Each row comes from the steps of one walk. Every step used is in the known rows, and no mark comes twice. Write the walk behind each row, first mark first.
Known rows:
betope-rulif-dage-kopako-lufu: [  3  -4   6  -8  13  13 -17  26  11 -23  -9 -30  12  -4   3 -32  -4  -7
  -5   4   1  -3   6   1 -12]
gitap-betope-labozeg: [ -1 -17  -8  -6  -2  14 -23   2  -1 -27  -4 -11  -4   7  11   5  13  -7
   8   1   1   1  -1   0   5]
dage-kopako-lufu-gitap: [  8  -4  -8   3  19   7  10  19  12  -6   4 -17  -2   1  -7 -12  -5  -2
 -10  -6   7 -21  11  -2  -7]
lufu-labozeg-moni-gitap-betope: [ 11  -5  -7 -10   0  12  12   2   1 -28  19 -12   1   6  18 -16  15  16
  23   2  -5  11 -13  -8   3]
moni-kopako: [  4   3  -2  -8   8 -15  11  -2   9   3   9 -11  11  -9  -1  -6   4  -3
  -5   8  -1   0 -13  -4  -7]
betope-labozeg: [ -7 -12   1  -3  -1  13 -20  -4   4 -13  -8  -7   4  -6   8   6   0   0
   1  11   7  -2  -4  -5  -5]
gitap-moni-kopako-lufu-labozeg-betope-rulif-dage: [  8 -19 -16  -6   2  10   2  19  10 -36  27 -47  25   9  29 -37   1  -4
   7  15  -6   1 -12 -12 -22]
labozeg-betope-rulif-dage-kopako: [  5 -10   4  -2   5  12  -9  29   9 -31   3  -5  -1 -11  13 -28  -1  13
   7 -13  -2  -3  -8   3  -5]
kopako-lufu-labozeg-betope: [ -5 -16  -3   4  -4  13  18  14   2 -15  20 -20   3  13  11 -22  -8   8
  -2  -4  -2 -12  -1 -11   2]
moni-kopako-lufu-labozeg-betope: [  0 -13  -4  -5   4  -3  29  13  11 -12  31 -30  13   3  10 -27  -4   3
  -6   5  -5 -11 -13 -15  -6]
dage-kopako-lufu-gitap-betope: [ 14  -8 -18   0  19   7   5  24   9 -21   9 -20 -10  13  -2 -13   9 -10
  -1 -15   0 -19  13   4   2]
dage-rulif: [  5   6  -4  -6   5   7  -1  -3  13   5   1   2  -4  -1  -4  -8  -6   6
 -14  -6  -4  -3   0   2  -8]
lufu-labozeg-betope-rulif: [ -7 -20  -6   1  -5  16   2   3  10 -26   9   2  -7   4  27 -22   6  13
  10   1  10  -5 -11 -13  -2]
gitap-moni-kopako-lufu-labozeg-betope: [ 10 -12 -23  -2   0  -3  21  11   8 -20  33 -38  19  14   9 -22  -5  -7
  -6   9 -10  -7 -10 -14 -14]
moni-gitap: [  4   2  11  -7   1  -4   4   1  20   3   3  -5   4   4  -6  -6  11   5
   0  -2  11   8 -11  -3   5]
dage-rulif-betope-labozeg-moni-gitap: [ 21  -2  -2 -11   1  37  -7  10  24 -28   2 -19   8 -21   2 -10  -2  22
   4  -6  -1  13 -24  -1  -9]
lufu-labozeg-betope: [ -6 -13  -3   5  -3  13  15   7  -1 -14  19   2  -4   6  20 -13  -3  18
  10  -5   2  -8 -11  -8   1]
labozeg-moni: [  7   2  -6  -2  -7   3   5  -3 -14 -12   6  -1   4 -19   1  -1  -7  12
   4   3 -16   4   1  -2  -6]
labozeg-moni-kopako-lufu: [ 15   2  -9 -12   1 -13  18   4  -3 -10  18 -34  22 -21  -9 -14  -8  -4
 -10  12 -22   1  -2  -8 -12]
lufu-gitap-betope: [  8 -10 -17   5   8   8   3   5   0 -13  12   0 -14  14  13   4  17  -1
  17 -12   4  -8   4   3   6]
gitap-moni-kopako: [ 15   5 -19  -7   5 -16   3  -4   6  -5  12 -18  15   1  -3  -1   2 -14
  -4  13  -6   5  -8  -3 -15]
labozeg-moni-kopako-lufu-gitap-betope-rulif: [ 22 -14 -27 -11   7  -1   7   4   6 -34  20 -32   5 -11  12 -18  19  -8
   7   7  -9  -3   2 -11  -8]
kopako-lufu-labozeg-moni: [  1  -6  -7  -1  -2  16  13   3 -13 -17  13 -25  11  -4  12 -17 -14  10
   3  14 -14  -3   3 -13 -11]
labozeg-betope-kopako-lufu: [  6 -25   2  -1   0   1   0   9   1 -18  11 -20   2  -6  -5 -21  -7   9
  -5  -1   1 -24   5 -13  -1]
betope-labozeg-moni-gitap-lufu: [  0 -12   5 -12 -14  19 -11  -2  11 -26   7 -30  14 -15  12  -6   4   2
  13   5  -1  13 -13  -8  -4]

Which walk is each row?
[  6 -12  -6 -15  -2   1  -1   1   1 -23  10 -40  26 -27   0  -8  -7  -2
 -11  22 -15  -2  -7 -13 -18] => betope-labozeg-moni-kopako-lufu
[ 16 -28 -24   7   6   9   0   8   4 -25  22 -23   0   5   4 -11  -5   7
   4   1   7 -30  11 -11 -14] => labozeg-betope-kopako-lufu-gitap-moni
[ 18 -11  -9  -7   1  18   2  17   2 -32   8 -49  26 -29   3  -9  -6  -2
   2  13 -13   6 -17  -8 -13] => rulif-betope-labozeg-moni-kopako-lufu
[  8 -21 -22  -1  -1  24 -11   0  -9 -38  10  -8  -6 -11  23   9  11  11
  23   1  -5  -6   0  -3  -5] => lufu-gitap-betope-labozeg-moni
[ -6 -22   4   0  -2  26  -1  21   2 -31  14 -28  10  10  32 -36  -3  10
  11   3   1  -3  -4 -10  -7] => kopako-lufu-labozeg-betope-rulif-dage
[ -3 -21   2  -7   6  10  10  21  11 -27  24 -39  20   1  30 -41   2   6
   7  12  -1  -3 -18 -13 -13] => moni-kopako-lufu-labozeg-betope-rulif-dage
[ 20 -15 -13   5  26  32   2  13  21 -12   5 -26  -5  -5   6 -22  -6  14
   0  -4  14 -25   1  -5 -12] => dage-rulif-betope-kopako-lufu-gitap
[ -5 -21  -6  -1  -7  15   3  10   8 -28  11 -18   0  10  18 -29   1   2
   0   2   6  -8  -2 -15  -2] => kopako-lufu-labozeg-betope-rulif
[ 13 -14  -1   2  12  17  -5  15   2 -18  -3 -31   5  -6  -1 -17  -5   1
   6   5   9 -10   1  -7   0] => rulif-betope-kopako-lufu
[  5  -6   2   4  22  17   5  32   7 -11   8 -27  10   0   7 -18 -10   5
   3  -5   2 -16   8   6 -12] => rulif-dage-kopako-lufu-gitap
[ 11 -13  -7  -2  23  37   2  10  14 -17   3 -31   2   2  15 -35 -12  14
   0   8  10 -16  -8 -12 -12] => dage-rulif-betope-kopako-lufu-labozeg
[ 17 -17 -21   6   7  21  -8  33  14 -40  15 -31   6   6  11 -28  -4  -1
   5  -9  -1 -14   9   2 -18] => labozeg-betope-rulif-dage-kopako-lufu-gitap-moni
[  8 -16 -20   0   6  12 -11   1  10 -25   1   2 -17  11  21  -5  26  -5
  18  -5  13  -4   4  -2   4] => lufu-gitap-betope-rulif
[ 13   4  -7 -10   2 -12  16  -4  -3  -8  15 -13  15 -27   1  -5  -2   7
   0  11 -18   4 -12  -7 -12] => labozeg-moni-kopako
[ 22  -8 -24  -7   9  -4  21   9  -3 -23  30 -32   8  -8   7  -9   9  -3
   6   2 -17  -7   2  -5  -6] => labozeg-moni-kopako-lufu-gitap-betope
[  2  -2 -11  -7   1   6  22  -1  -4 -16  26 -30  17 -15  30 -19  -2   0
  16  16 -14   4 -16 -14 -13] => gitap-lufu-labozeg-moni-kopako
[ 21 -16  -2 -18   5   0  -4   2   3 -31  12 -34   7  -7  -5 -22  11  10
   8   6  -6  -4   3 -12   0] => labozeg-moni-gitap-betope-kopako-lufu
[  2 -10  -8   6   6   8   9   8   6   0  10 -18   1   8   1  -4  -2  -5
  -3  -1   6 -14  12  -2  -4] => kopako-lufu-gitap
[  7 -20  -3   5  11  21  -1  36  16 -31  12 -22   2  -3  14 -33  -2  10
   5 -14   5 -18   4   0  -9] => labozeg-betope-rulif-dage-kopako-lufu-gitap
[  2 -14  -5   1 -11   4  -6   4   9 -22   4   5  -8  -4   7 -14   8   5
   2  -9   3  -2  -4  -4   2] => labozeg-betope-rulif
[ 15  -2   3 -14  17  21   9  33   2 -38  20 -43  16   5  16 -37   1  16
  16  -1 -16   6  -7  -3  -4] => rulif-dage-kopako-lufu-labozeg-moni-gitap-betope
[ -2 -11   5   2  11  23  13  38   1 -25  19 -30  10   5  16 -36 -16  16
   4  -8  -7 -14  -5  -3  -8] => rulif-dage-kopako-lufu-labozeg-betope
[ 18 -17   3  -4  12  29  11  13   7 -32  12 -39  16 -11  15 -31  -2  25
  20  15  10  -2 -17 -21  -7] => rulif-betope-kopako-lufu-labozeg-moni-gitap
[ -3  -7   6  -3   2  14 -19   8   2 -15  -6  -9   7  -3  21 -14   5   3
  12   7   2   8  -2   2  -9] => betope-rulif-dage
[  7   2  13 -11  16  21  13  27   7 -25  15 -39  24  -7  12 -37 -10  21
   7   8  -8   3 -11  -6 -15] => rulif-dage-kopako-lufu-labozeg-moni-gitap
[  1 -24  -7  -7  16  12  -6   1  -4 -27   7 -28  -1  14  19 -24   7   1
  11  16   6 -18   4 -17  -1] => gitap-betope-kopako-lufu-labozeg
[ -6 -14   6  -1  -9  14  19  13  19 -15  28 -20   2  16  23 -23   8   8
  19 -13   9   3 -20 -10   9] => moni-gitap-lufu-labozeg-betope
[ 12  -8  -9   0  24  18   1  37   2 -23  12 -31   1  11  11 -18   4  -2
  11 -13  -4 -13  11  10  -3] => rulif-dage-kopako-lufu-gitap-betope
[  4 -10  -3  -6   2  13 -23  13  -3 -28  -3 -13   0   8  24 -15  17  -4
  22  -2  -3  12   0   5   2] => gitap-betope-rulif-dage
[ 12 -17  -3 -13  13  11   1  -5   1 -34  14 -12   1  -5  24 -23  15  27
  27  14   5  -3 -14 -18  -2] => lufu-labozeg-moni-gitap-betope-kopako
[ 10  -7  -4 -10  13  12 -19  31   5 -37  -4 -34   4   8   7 -33   8 -14
   4  -6  -8   2  10   6  -2] => gitap-betope-rulif-dage-kopako-lufu
[ 15  -8 -10 -18  10  14   0  17  18 -47   7 -31   3   3   9 -40  16   3
   5   4  -1   4  -5 -14  -2] => dage-kopako-lufu-labozeg-moni-gitap-betope-rulif
[  5  -1  -9  -7   6   0  23  -6  -5 -12  21 -13  15 -19  21 -15  -4  14
   8  20 -11   1 -20 -16 -15] => lufu-labozeg-moni-kopako
